What can hang from each mark:
G: N
N: H Q
H: N
R: G Q
X: K T
B: D
D: B K Q
K: D X
T: D X
Q: D N

Each row was made from one small tree. The marks that hang from a mark follow it in brackets, in alphabetical order. Every link used is in the known rows. Write each row's tree.
Known rows:
G[N[H Q[D]]]: [ 0.441  0.375  6.019  1.630  0.091  0.155  0.663 -0.868  3.062 -0.089
 -0.230  0.063  1.953  0.698 -1.834 -0.412 -1.845  1.207 -0.954 -1.514
 -1.092  0.681  1.616]
K[D[Q[N[H]]]]: [ 2.964  0.671  6.516  3.809  4.190  2.113  0.985 -0.902  1.288  0.194
 -0.491  0.926  2.146  0.279 -0.108 -1.036 -1.686  2.211  0.477 -2.007
  0.280  0.888 -0.531]
R[G[N] Q[D]]: [-0.235  0.412  1.847  1.381 -1.026  0.069  2.032 -1.332  3.587 -0.488
  0.373  0.774  0.947  1.715 -2.981 -0.726 -1.770  0.406 -1.571 -0.929
 -1.175  0.635  1.726]
X[K T]: [ 2.870  1.640  4.810  1.366  0.881  1.604 -2.743 -1.050  1.005  0.418
 -0.097  1.466  1.447  0.123  2.313 -0.006 -2.119  1.841 -1.527 -2.868
  0.526  2.074 -1.373]
T[D[K[X]]]: [ 2.632  0.090  0.344  2.797  1.036  1.810 -2.002 -0.940 -0.336  0.420
  0.640  0.566  2.284 -1.408  4.214  1.338 -1.539  1.018 -1.679 -2.584
  1.419  1.174 -1.135]
K[D[B Q[N]] X[T]]: [ 3.917  0.934  6.257  5.628  5.442  3.347 -1.419 -0.671 -1.148  0.667
  0.937  0.854  2.377 -0.153  3.554  0.166 -1.818  1.518  0.136 -2.379
  0.193  3.322 -3.409]
N[H Q[D[B K]]]: [ 0.944 -0.705  3.237  2.116 -0.614  1.341 -1.043 -0.825  0.139  0.078
 -0.046  0.448  2.391  0.166  0.245  1.208 -2.142  1.515 -2.457 -2.023
 -0.473  1.051  1.126]
D[B K]: [ 2.625  0.336 -1.485  2.023 -0.107  1.419 -1.531 -1.772 -0.984  0.322
 -0.109  1.207  2.452 -0.060  2.709  0.606 -1.742  1.900 -2.485 -2.026
  1.025  1.313 -0.618]
B[D[Q]]: [ 2.036 -0.125  2.055  3.490  2.628  1.934  0.039 -1.471  0.155  0.269
  0.458  1.245  2.590  0.074  1.161 -0.010 -1.889  1.826 -1.323 -1.905
  1.334  1.596 -0.013]
T[D[B Q[N[H]]] X[K]]: [ 3.401 -0.441  4.874  3.839  4.982  2.470 -0.790 -0.998 -2.076  0.283
 -0.843  1.131  1.448 -0.862  4.620  0.878 -0.556  0.728 -0.221 -2.771
 -0.357  3.840 -2.274]
N[H Q]: [ 0.913  0.445  8.023  1.446 -0.204  0.814  0.010 -1.055  2.741  0.078
 -0.508  0.080  1.685 -0.073 -0.904 -0.644 -2.226  1.563 -0.405 -2.352
 -0.214  0.394  1.516]
B[D[K[X[T]] Q]]: [ 3.070 -0.226  2.509  4.289  3.214  2.648 -2.509 -0.616 -0.905  0.485
  1.345  0.873  2.399 -1.149  3.083  1.218 -1.396  0.820 -1.922 -2.421
  1.219  2.275 -2.343]
R[G]: [ 1.276  1.338  2.050  1.174 -0.823  0.313  0.867 -1.338  2.896 -0.034
 -0.224  1.293  1.220  0.812 -0.399 -1.054 -2.134  1.589 -1.201 -1.694
  0.633  0.478  1.202]
H[N[Q[D[B]]]]: [ 0.874  0.339  2.265  2.689 -0.080  0.371  0.098 -0.696  0.854  0.206
 -0.437  0.657  2.332  1.410 -0.690  0.423 -2.241  1.903 -1.131 -1.889
 -0.274  1.579  1.549]
Q[D]: [ 1.067  1.045 -0.240  1.683  0.112  0.712 -0.598 -1.492  0.966  0.175
  0.663  1.300  2.574  0.982  0.180  0.326 -2.900  2.288 -1.981 -1.762
  1.257  0.402  1.740]
H[N[Q[D[B K[X[T]]]]]]: [ 1.783  0.297  2.960  3.411  0.522  1.013 -2.216  0.067 -0.185  0.447
  0.376  0.355  2.079  0.304  1.228  1.453 -1.820  1.040 -1.574 -2.344
 -0.468  2.371 -0.575]
R[G Q[D]]: [-0.235  0.350  1.624  1.357 -1.422  0.674  1.317 -1.332  2.827 -0.367
  0.716  1.090  1.087  1.490 -2.492 -0.158 -2.453  0.910 -1.826 -1.410
 -0.239  0.443  2.264]
T[X[K[D[B Q]]]]: [ 3.371 -0.057  4.973  4.263  3.245  3.064 -1.602 -1.578 -1.836  0.443
  0.132  1.195  2.580 -0.780  4.425  0.835 -1.841  1.459 -1.260 -2.780
  0.793  2.268 -2.217]
H[N[Q[D]]]: [ 0.627  0.711  3.208  2.148 -0.254 -0.049  0.225 -0.520  2.037  0.110
 -0.337  0.549  2.177  1.232 -1.709  0.106 -2.281  1.808 -0.597 -1.961
  0.003  0.623  2.053]
Q[D[B K[X]] N[H]]: [ 2.375  0.895 -1.065  3.211  2.202  1.111 -1.697 -0.367 -0.919  0.168
  0.238  0.895  2.066  0.206  1.211  0.926 -1.716  1.355 -1.772 -1.812
 -0.743  1.637 -0.560]
B[D[K Q]]: [ 2.494 -0.564  0.272  3.350  2.054  2.044 -0.793 -1.259 -0.576  0.201
  0.506  1.239  2.679 -0.500  1.481  0.724 -1.375  1.473 -2.117 -2.000
  1.507  1.195 -0.667]
N[H Q[D[B K[X[T]]]]]: [ 1.522 -0.445  5.538  2.950  0.475  1.976 -2.698 -0.306 -0.232  0.346
  0.766  0.175  2.049 -0.431  1.789  1.712 -2.182  0.890 -2.255 -2.431
 -0.832  2.141 -0.378]
B[D]: [ 1.636  0.523 -0.723  2.734  0.671  1.318 -0.831 -1.189  0.573  0.368
  0.134  1.128  2.348  0.154  2.092  0.355 -2.129  1.555 -1.719 -1.784
  0.848  1.334  0.360]

Write each row's tree:
[ 2.646  0.068  5.777  2.604  2.859  2.230 -0.937 -1.338  0.329  0.504
  0.372  1.155  1.788 -0.116  3.259  0.324 -1.575  1.603 -0.600 -2.451
  1.355  2.851 -1.054]	X[T[D[Q]]]
[ 1.498  0.176  1.576  3.426  0.235  0.755 -1.268 -0.257 -0.055  0.261
  0.168  0.262  2.475  0.355  0.353  1.210 -1.974  1.264 -1.574 -2.236
 -0.232  1.357  0.264]	H[N[Q[D[B K[X]]]]]
[ 2.972  0.149  2.076  4.365  4.267  1.976 -0.962 -0.219 -0.311  0.169
  0.325  0.695  2.042 -0.978  0.951  0.359 -0.904  0.809 -0.889 -2.173
  0.136  1.601 -1.677]	B[D[K[X] Q[N[H]]]]
[ 0.848 -0.063  4.560  1.487 -0.315  0.220 -0.126 -0.685  2.453 -0.145
 -0.290  0.032  2.064  0.192 -1.377  0.122 -1.421  0.950 -1.598 -1.554
 -1.032  0.310  1.111]	G[N[H Q[D[K]]]]
[ 0.214 -0.038  0.163  1.216 -1.523  0.177  1.277 -1.107  2.964 -0.547
  0.387  0.757  1.024  1.144 -2.618 -0.063 -1.254  0.134 -2.272 -0.987
 -0.999  0.310  1.120]	R[G[N] Q[D[K]]]
[ 3.408 -0.093  2.730  3.971  2.965  2.463 -1.366 -1.715 -1.758  0.353
  1.037  0.905  2.724 -0.787  2.433  0.426 -1.647  1.627 -1.926 -2.588
  1.440  1.742 -1.872]	D[B K[X] Q]
[ 3.800  0.271  4.658  3.076  4.050  2.647 -1.549 -0.838 -1.364  0.430
 -0.346  1.695  1.495  0.279  4.167  0.633 -0.978  1.535 -0.751 -2.753
  0.043  4.315 -3.048]	X[K T[D[B Q[N]]]]
[ 3.738  0.550  4.263  4.035  3.831  2.894 -0.322 -1.092 -0.878  0.254
 -0.474  1.568  2.518  0.479  2.011 -0.181 -1.744  2.371 -0.813 -2.508
  0.289  2.079 -2.288]	X[K[D[B Q[N]]]]
[ 0.416  0.695  3.721  1.146 -0.923  0.129  2.132 -1.524  4.208 -0.426
 -0.272  0.528  0.541  1.145 -2.594 -1.580 -1.296  0.250 -0.716 -1.210
 -1.096  0.734  0.924]	R[G[N] Q]
[ 2.681  1.080  0.167  3.225  2.492  1.442 -2.647 -0.026 -1.042  0.331
  0.410  0.915  1.712  0.157  2.005  1.198 -1.591  1.148 -1.702 -1.952
 -0.942  2.567 -1.384]	Q[D[B K[X[T]]] N[H]]
[ 0.072  0.548  3.592  1.316 -1.456 -0.299  1.724 -0.845  3.729 -0.331
 -0.003  0.699  1.621  1.337 -2.088 -0.563 -1.774  0.757 -1.272 -1.094
 -0.726  0.547  1.717]	R[G[N[Q[D]]]]
[ 1.013  0.333  1.779  2.034 -0.794  0.034 -0.440 -0.313  1.429  0.047
 -0.308  0.507  2.270  0.771 -1.382  0.686 -1.840  1.592 -1.320 -2.051
  0.139  0.310  1.496]	H[N[Q[D[K]]]]
[ 3.962  0.677  8.030  5.625  5.862  3.401 -1.357 -0.383 -0.716  0.670
  0.542  0.609  1.951 -0.330  3.153 -0.152 -1.674  1.495  0.234 -2.437
 -0.499  3.349 -3.158]	K[D[B Q[N[H]]] X[T]]
[ 3.224 -0.771  0.212  3.687  3.766  2.075 -0.854 -1.325 -2.896  0.272
 -0.225  1.065  2.163 -0.959  5.160  1.665 -0.201  0.428 -0.609 -2.216
  0.795  3.172 -2.167]	T[D[B K Q[N]] X]
[ 0.951  0.250  0.635  2.808  0.603  1.048  0.347 -0.277  1.169 -0.375
  0.265  0.736  0.586  0.801 -1.572  0.383 -1.397  0.061 -1.669 -1.499
 -1.943  1.484  0.164]	R[G Q[D[B K[X]] N[H]]]
[ 0.682  0.028 -0.182  1.856 -0.237  0.750  0.996 -0.503  1.439 -0.467
 -0.400  1.039  0.546  1.359 -2.221  0.172 -1.244  0.443 -1.811 -1.210
 -1.906  1.357  0.896]	R[G Q[D[B K] N[H]]]
[ 3.652  0.449  3.785  4.020  4.496  2.003 -0.745 -0.925 -1.222  0.178
 -0.001  0.735  1.993 -0.597  1.077 -0.252 -0.966  1.311 -0.660 -2.389
  0.037  2.050 -2.046]	D[B K[X] Q[N[H]]]
[ 2.989  0.360  0.191  4.383  3.767  1.866 -1.043 -0.549 -0.752  0.172
  0.692  0.905  2.467 -0.662  1.483  0.605 -1.023  0.830 -0.935 -2.097
  0.803  1.495 -1.818]	B[D[K[X] Q[N]]]
